Known rows, with every way that one mark hangs from another
J_832{J_559{J_820{J_684{J_794}}}}: [  5.0,   4.1, -15.7, -12.7,   8.4, -17.1, -75.4,   9.3,  27.6,  15.2,
 -17.2,   1.4,  11.9, -21.0,  17.5,   1.0,  13.2,   1.6,   4.1,  15.1,
  13.6, -43.1, -21.7]
J_559{J_820 J_832{J_684}}: [ -3.6, -13.4, -61.8, -20.3,  15.8,  -5.3, -53.2,  -8.4,  19.4,  10.1,
 -44.8,  12.1,  18.0, -31.1,  28.8,   4.2,  41.8, -19.3,   6.0,  -0.9,
   0.0, -40.5,  -1.6]
J_92{J_794}: [ -9.8,  15.8,  -0.9, -18.7,  -0.5, -46.2,  12.2,   5.0,  10.3,  13.4,
 -29.3,   1.9,  31.1,   3.4,  -4.2,  -4.6,  -2.5,  -7.0,  -9.1,  -8.2,
  -2.6,   6.4,  -8.5]
J_559{J_832}: [ -7.0,  -8.9, -37.5, -11.2,   7.6,   0.4,   9.3,  -8.4,  -0.4,   0.4,
 -24.7,  11.3,   5.2, -11.4,  14.4,   1.4,  18.0,  -8.2,   0.4,  -4.5,
   3.6, -32.7,  -1.0]
J_892{J_794{J_366} J_832{J_559{J_820{J_684}}}}: [  9.2, -24.2, -29.5, -21.2,   5.3, -41.7, -43.8,   6.3, -16.0,   0.3,
 -40.6,   4.7, -84.9, -17.9,  26.6,   0.3,  -0.9, -27.5,  -2.4,  27.7,
   6.2, -42.8,   4.4]
J_832{J_559 J_684}: [ 16.4,  27.7,   9.0,  -3.7,  -2.3, -22.1, -33.9,  32.4,  42.3,  -9.2,
  18.5,   0.7,  16.5, -27.1,  21.0,   6.4,  10.9,  -7.8,  -6.3,  28.1,
   2.3,  -2.2, -11.4]
J_547{J_832}: [-15.9,   2.0, -36.7,  24.4,   1.0, -17.8,   1.0,   8.1,   4.9,  -8.5,
  16.2,   9.5,   2.4,   5.2,  19.0,  -7.3,   6.7, -18.3, -18.3,  -4.1,
 -12.7, -40.2,   3.1]
J_832{J_684{J_794}}: [ 16.9,  21.5,   0.7,   1.2,  10.5, -18.4, -16.2,   7.3,  31.0,   6.3,
 -18.2, -10.4,  10.2, -25.5,  18.8,  -0.5,   3.3,   3.3,  -0.4,  17.0,
 -26.0,  -0.7, -12.9]
J_92{J_820 J_832{J_559 J_684}}: [-18.3,  37.4, -17.9,  47.2,  15.0,  -1.1,   4.5,  33.2,  61.9,   9.3,
  -3.0,   9.3,  68.3, -13.5,  10.1,  10.5,   9.8, -16.1, -15.9,  22.5,
 -12.3,   1.7,  -7.9]
J_684{J_794{J_366}}: [  8.1,   7.0,  -6.3,   4.4,  10.1,   5.8,  -3.0, -11.9,   2.5,   2.9,
 -21.1, -16.5, -47.8, -26.1,  16.9,  -5.3, -14.3,  20.5,  -3.8,  13.3,
 -17.9,   4.5, -22.7]
J_794{J_366}: [  4.7,  -5.0,  -0.4,  -3.1,  -0.7,  14.7,  -3.7,  -3.5, -13.9, -14.7,
   9.1,  -3.8, -65.0, -12.6,  10.8,  -1.4, -10.7,  11.5,  -6.4,  18.5,
  -3.2,   2.2,  -5.6]
J_92{J_820{J_684} J_832{J_559}}: [-23.4,  20.9, -16.4,  35.9,  14.3,  -1.8,  -4.1,  27.6,  39.9,  14.4,
  -4.1,  17.4,  56.0,   8.7,   1.0,   7.8,   1.7,  -6.9, -11.0,  24.1,
  -1.5, -46.2,  -8.6]
J_92{J_820}: [-15.2,   4.1, -10.4,   6.5,   9.2,  10.0,  24.9,   3.1,  17.7,  12.9,
 -11.1,   2.2,  26.4,   3.4,   2.0,   3.5,   0.6,  -4.5,  -3.0,  -3.6,
  -8.8,  16.1,   1.9]
J_794{J_366 J_684}: [  8.3,  -9.3,   2.0,  -1.9,  -6.5,  29.6,  -6.6,  -6.2, -26.2, -27.6,
  18.8,  -3.6, -62.5, -26.5,  14.4,   2.4, -23.6,  24.6,  -9.6,  41.7,
 -29.0,  22.5, -12.1]
J_547{J_832{J_559{J_820} J_684}}: [ -7.0,  14.6, -48.1,  17.5,   3.7, -31.8, -58.1,  26.2,  41.7,  -6.4,
  15.1,   9.5,  20.3, -23.0,  38.0,  -2.0,  27.6, -29.7, -18.6,  11.9,
  -5.7, -45.4,  -6.3]
J_892{J_794}: [ -1.2,  -8.9,  14.4, -15.3,  -0.2, -44.0, -12.9,  -0.4,  -9.9,  11.2,
 -13.8,  -2.7, -18.3,   2.6,   5.3,  -2.3,  -7.6, -20.2,  -3.9,  -1.6,
  -2.4,  -6.3,   9.2]
J_892{J_794{J_366 J_684} J_832{J_559{J_820}}}: [  9.3, -23.7, -33.1, -10.6,   0.8, -22.4, -32.6,  -0.7, -23.3, -11.5,
 -34.8,  -0.3, -78.0, -36.2,  30.7,   3.1,  -8.9, -20.8,  -7.5,  36.1,
 -13.6,   4.9,  -1.0]
J_559{J_820{J_684{J_794{J_366}}} J_832}: [ -2.4, -25.1, -62.9, -28.9,  22.1,  -1.2, -63.9, -21.2,  -0.2,  16.3,
 -58.7,   9.6, -24.7, -26.2,  29.7,  -2.1,  25.1,   3.4,   7.8,  10.1,
  -1.8, -85.5, -15.3]
J_820{J_684}: [  6.6,  -7.6,   8.9, -18.9,   0.7, -14.0, -26.7,   7.4,  -6.8,   1.5,
   4.3,  11.2,  -7.0,  14.7,  -1.1,  -0.3,  -2.0,   7.0,   4.5,  19.9,
  -1.7, -61.3,   0.5]
J_820{J_684{J_794}}: [ 10.9,   1.0,   4.2, -12.7,   9.7, -18.3, -27.1,   0.6,   3.0,  12.6,
 -17.4,  -0.2,  -3.1,   1.8,   5.9,  -4.3,  -7.0,  16.3,   5.3,  20.0,
 -13.4, -59.8, -13.3]
J_892{J_794 J_832}: [  4.7, -18.7, -19.2,  -5.4,   4.3, -42.8,  19.3,  -1.7, -22.4,   4.2,
 -46.2,   2.9, -39.7,   2.8,   8.5,  -1.8,  -5.0, -34.8,  -0.3,   0.9,
  -7.5,  -9.9,  19.6]
J_547{J_832{J_559{J_820} J_684{J_794{J_366}}}}: [ -1.9,  19.0, -52.3,  20.6,  10.3, -28.9, -60.1,  19.1,  42.9,  -5.0,
   2.1,  -0.7, -11.3, -38.8,  50.0,  -5.5,  18.7, -16.5, -21.5,  21.4,
 -17.4, -43.2, -20.5]

Rows
[  7.4,   1.4, -17.4, -13.8,   7.4,  -8.4, -77.8,   7.6,  19.6,   8.0,
 -12.7,  -0.7, -22.4, -26.8,  23.2,   0.7,   8.4,   7.6,   1.0,  24.5,
  12.1, -42.6, -24.5] -> J_832{J_559{J_820{J_684{J_794{J_366}}}}}
[-20.5,  22.6, -27.0,   8.9,   9.8, -38.9, -45.1,  16.2,  26.6,  12.5,
 -32.3,  10.9,  14.8, -12.1,   6.4,  -0.6,   2.1,  -5.6, -19.8,  22.0,
   5.9, -40.0, -24.8] -> J_92{J_794{J_366} J_832{J_559{J_820{J_684}}}}
[ 10.7,  15.6, -13.9,  -7.9,   3.2, -18.2, -73.6,  22.4,  45.4,   2.5,
  -1.6,   0.7,  21.8, -34.8,  24.4,   7.4,  25.6, -13.1,  -0.8,  20.4,
   7.8,  -8.1, -11.8] -> J_832{J_559{J_820} J_684}
[  3.3,  29.0, -33.7,  24.2,   5.6, -31.9, -27.3,  25.9,  41.0, -15.1,
  16.7,  -0.8, -14.7, -33.3,  46.5,  -6.2,   6.9, -11.4, -25.9,  27.5,
 -21.7, -38.8, -19.9] -> J_547{J_832{J_559 J_684{J_794{J_366}}}}
[ 21.5,   4.4, -33.1,   8.8,  12.0,  -5.8,  18.8,   2.5,   6.2,  -7.6,
 -41.7,  -6.1, -45.3, -26.6,  22.8,  -0.1,  -0.3,  -4.2,  -0.8,  26.1,
 -28.3,  -2.1,  -2.5] -> J_892{J_832{J_684{J_794{J_366}}}}
[-37.6,  27.7, -27.1,  28.5,  15.5, -18.6,  41.0,   8.3,  28.6,  19.3,
 -41.0,   7.4,  33.2,   1.9,  -2.4,  -0.1, -11.1,  -8.0, -25.8,   6.2,
 -19.1,  12.5, -12.8] -> J_92{J_794{J_366} J_820 J_832}
[-15.1,  30.0, -26.0,  49.5,  25.1,  10.5,  17.0,  10.9,  45.5,  14.0,
 -27.4,  -1.5,  28.8, -18.2,  13.1,   4.3,  -2.5,  -0.5, -14.4,  22.3,
 -36.7,   4.4, -12.8] -> J_92{J_820 J_832{J_684{J_794{J_366}}}}
[  1.9,  -1.6, -12.6, -14.9,   2.9, -13.6, -74.8,  13.5,  21.0,   7.9,
  -3.1,   8.2,   9.7, -12.2,  12.9,   3.7,  16.5,  -4.0,   2.8,  15.0,
  21.3, -44.4, -12.5] -> J_832{J_559{J_820{J_684}}}
[  8.2, -22.0, -18.8,  -8.4,   3.0, -30.4,  17.2,  -5.0, -32.3,  -6.7,
 -38.6,  -0.7, -91.9,  -7.6,  16.6,  -2.6, -13.6, -24.9,  -5.2,  15.4,
 -10.4,  -7.3,  15.0] -> J_892{J_794{J_366} J_832}
[ -0.5,  -7.0, -65.1, -16.4,  23.6,  -8.5, -53.6, -13.6,  27.9,  19.0,
 -63.2,   2.7,  21.2, -40.9,  34.5,   1.3,  37.8, -11.8,   6.5,  -0.5,
  -9.9, -38.9, -12.9] -> J_559{J_820 J_832{J_684{J_794}}}
[  7.0, -20.1, -29.6, -18.5,   5.6, -52.7, -40.8,   9.8,  -5.3,  11.3,
 -48.3,   8.7, -32.1,  -8.0,  18.6,   1.0,   8.1, -37.6,   2.8,  12.1,
   9.1, -44.7,   9.1] -> J_892{J_794 J_832{J_559{J_820{J_684}}}}
[-17.5,  33.4, -26.1,  51.4,  25.0,   1.7,  19.6,  13.2,  52.4,  21.9,
 -31.6,   0.7,  62.9, -12.4,   8.4,   4.5,   2.4,  -6.2, -11.2,  13.7,
 -34.6,   2.6, -10.2] -> J_92{J_820 J_832{J_684{J_794}}}
[-28.2,  27.7, -22.8,  50.9,  14.3,   9.1,  17.2,  21.4,  46.0,  13.8,
  -7.2,   9.0,  61.6,  -3.2,   2.1,   7.8,   4.4, -11.8, -14.9,   7.6,
  -0.7,   3.0,  -9.2] -> J_92{J_820 J_832{J_559}}
[-14.5,   0.4, -47.5,  11.6,   3.0, -29.3, -58.4,  18.3,  22.7,  -2.3,
  14.5,  15.9,   9.4,  -5.2,  28.7,  -4.3,  20.8, -22.1, -15.2,   8.6,
   4.1, -75.6,  -7.5] -> J_547{J_832{J_559{J_820{J_684}}}}
[ 12.4,  -8.4, -47.2,  -1.0,  10.7,  -5.6, -29.4,   3.1,   4.1,   1.6,
 -43.5,   2.4, -45.3, -24.4,  23.3,   1.1,   7.9,  -4.6,   2.7,  23.2,
   2.4, -35.0, -11.7] -> J_892{J_832{J_559{J_820{J_684{J_794{J_366}}}}}}
[  0.6,  30.9, -33.4,  25.7,   6.6, -40.0, -25.3,  27.9,  48.1,  -7.4,
  13.0,   1.1,  18.0, -27.3,  41.4,  -4.8,  12.6, -17.7, -22.6,  18.2,
 -20.2, -40.7, -16.8] -> J_547{J_832{J_559 J_684{J_794}}}
[ 20.3,   6.1, -48.3,   5.1,  13.8,  -8.9, -28.2,   9.8,  26.0,  -2.8,
 -46.8,  -4.9, -34.3, -44.1,  34.6,   2.9,  13.8, -10.9,  -1.4,  27.2,
 -10.0,  -5.9, -14.0] -> J_892{J_832{J_559{J_820} J_684{J_794{J_366}}}}
[ 20.0,  36.1,   3.7,   1.7,   6.5, -26.3, -33.9,  25.1,  52.3,   1.8,
  -4.9, -10.6,  19.4, -39.6,  28.0,   3.1,   6.2,   0.4,  -4.6,  27.0,
  -9.6,  -0.4, -25.6] -> J_832{J_559 J_684{J_794}}
[ 14.1, -15.2, -15.2,  -7.6,  -4.5, -25.4,  -0.4,   6.5, -25.1, -20.2,
 -20.3,  -0.5, -82.0, -30.1,  27.8,   2.3, -21.0, -17.0, -12.4,  42.0,
 -18.1,   8.9,   0.0] -> J_892{J_794{J_366 J_684} J_832{J_559}}
[ 17.9,  21.7, -18.4,  -4.7,  12.1, -12.7, -76.4,  13.8,  46.7,   4.2,
 -18.0, -12.8, -16.7, -55.9,  38.4,   2.4,  13.9,   3.3,  -3.7,  31.0,
  -6.0,  -4.3, -29.8] -> J_832{J_559{J_820} J_684{J_794{J_366}}}
[ 15.0,  24.2, -18.2,  -3.1,  12.3, -21.1, -74.0,  16.6,  55.7,  12.9,
 -23.6,  -9.7,  24.7, -47.4,  32.2,   3.3,  20.7,  -4.1,   0.0,  19.1,
  -4.0,  -6.6, -26.4] -> J_832{J_559{J_820} J_684{J_794}}
[-30.8,  35.9, -22.9,  30.1,   8.8, -13.8,  23.6,  19.9,  34.8,   4.8,
 -21.9,   8.1,  43.5, -20.7,   9.3,   5.3, -18.6,  -0.1, -31.7,  33.7,
 -27.4,  27.5, -27.7] -> J_92{J_794{J_366 J_684} J_820 J_832{J_559}}
[-11.0,   5.6, -51.0,  14.7,   9.3, -31.8, -58.9,  14.8,  28.5,   5.6,
  -0.1,   8.5,  13.1, -13.4,  33.4,  -6.8,  17.1, -16.9, -15.4,   7.6,
  -3.0, -74.6, -16.3] -> J_547{J_832{J_559{J_820{J_684{J_794}}}}}
[  8.8,   4.5, -37.8, -11.7,  15.8,  -6.1,  -4.8,  -4.1,  17.5,  -1.7,
 -34.9,   0.5, -18.6, -38.8,  34.5,   0.1,  14.4,   0.2,  -3.4,  19.1,
 -18.3, -31.6, -14.8] -> J_559{J_832{J_684{J_794{J_366}}}}
[-21.8,  39.8, -12.9,  25.4,   4.9, -47.5,   3.4,  22.4,  38.2,  14.2,
 -26.4,   8.3,  66.2,  -4.0,  -4.0,   0.5,   0.1, -14.6, -20.8,   3.6,
   4.2,  -6.9, -20.5] -> J_92{J_794 J_832{J_559}}
[ -4.4,  22.0, -52.2,  22.0,  12.2, -35.6, -58.4,  20.8,  50.4,   2.7,
  -2.3,   2.0,  23.0, -33.4,  44.3,  -4.3,  24.0, -22.5, -18.2,  11.0,
 -15.4, -43.4, -17.8] -> J_547{J_832{J_559{J_820} J_684{J_794}}}
[ -3.9,  24.4, -30.2,  21.0,  -0.3, -35.4, -26.3,  33.6,  39.1, -15.1,
  30.4,   9.7,  16.1, -16.8,  35.6,  -2.1,  15.9, -24.8, -22.7,  19.0,
 -10.3, -42.2,  -5.9] -> J_547{J_832{J_559 J_684}}
[-15.9,  38.4, -12.5,  21.3,   9.3, -50.3,   5.4,  19.9,  36.3,  13.6,
 -33.6,   8.3,  65.6,  -2.5,  -3.1,  -0.3,   3.1, -16.2, -17.9,   9.8,
 -19.8,  -8.7,  -9.6] -> J_92{J_794 J_832{J_684}}
[ 11.5, -26.0, -18.3,  -8.0,  -1.2, -18.0,  14.1,  -7.6, -43.3, -17.0,
 -30.6,  -0.5, -89.6, -18.1,  19.9,   0.8, -24.2, -14.3,  -7.7,  34.9,
 -31.0,   8.2,  10.3] -> J_892{J_794{J_366 J_684} J_832}
[  5.9,   8.6, -36.7, -10.6,  16.7, -13.4,  -3.6,  -2.2,  24.2,   4.6,
 -39.7,   2.1,  15.0, -31.6,  28.9,   0.5,  19.7,  -5.7,   0.3,   9.3,
 -17.0, -33.2, -11.4] -> J_559{J_832{J_684{J_794}}}
[ 10.2, -10.8, -14.5,  -4.5,  -3.3, -38.0,   2.9,   9.3, -14.4,  -9.3,
 -26.8,   3.2, -29.2, -20.3,  19.7,   4.0, -12.4, -26.4,  -5.8,  27.5,
 -15.7,   6.9,   4.3] -> J_892{J_794{J_684} J_832{J_559}}
[ -7.8,  24.7, -25.7,  37.0,  11.6,  -7.6, -52.8,  22.3,  46.5,   5.7,
  -7.6,   7.1,  46.3, -23.6,  11.3,   7.8,  21.1, -15.5,  -8.8,  19.4,
   1.0, -19.0, -11.4] -> J_92{J_832{J_559{J_820} J_684}}
[-26.3,   9.7, -19.4,  35.1,  17.6,   5.2,  10.4,  13.6,  22.8,  17.9,
 -14.3,  17.8,  48.3,  19.8,  -7.1,   5.3,  -1.2,  -3.7,  -7.5,  16.0,
 -15.6, -45.0,   1.2] -> J_92{J_820{J_684} J_832}
[ -3.1,  29.2, -14.6,  44.6,  16.8,  -7.6,  -6.2,  10.1,  35.6,   8.8,
 -21.6,  -2.5,  36.9, -15.6,   6.6,   1.9,   2.5,  -1.2,  -7.9,  17.4,
 -26.4, -13.3, -12.0] -> J_92{J_832{J_684{J_794}}}
[ 22.9,  32.9,   4.1,  -0.4,   5.8, -16.9, -37.0,  22.3,  44.0,  -6.6,
   0.3, -12.9, -21.6, -47.5,  34.8,   2.4,  -0.3,   9.0,  -8.9,  39.7,
 -12.1,   0.4, -29.3] -> J_832{J_559 J_684{J_794{J_366}}}
[-12.5,  41.7, -23.0,  50.9,  22.4,   2.1,   2.4,  25.7,  63.1,  10.8,
 -17.1,  -1.5,  38.0, -29.8,  21.3,   7.1,   0.8,  -2.5, -18.1,  30.3,
 -23.3,   3.8, -22.6] -> J_92{J_820 J_832{J_559 J_684{J_794{J_366}}}}
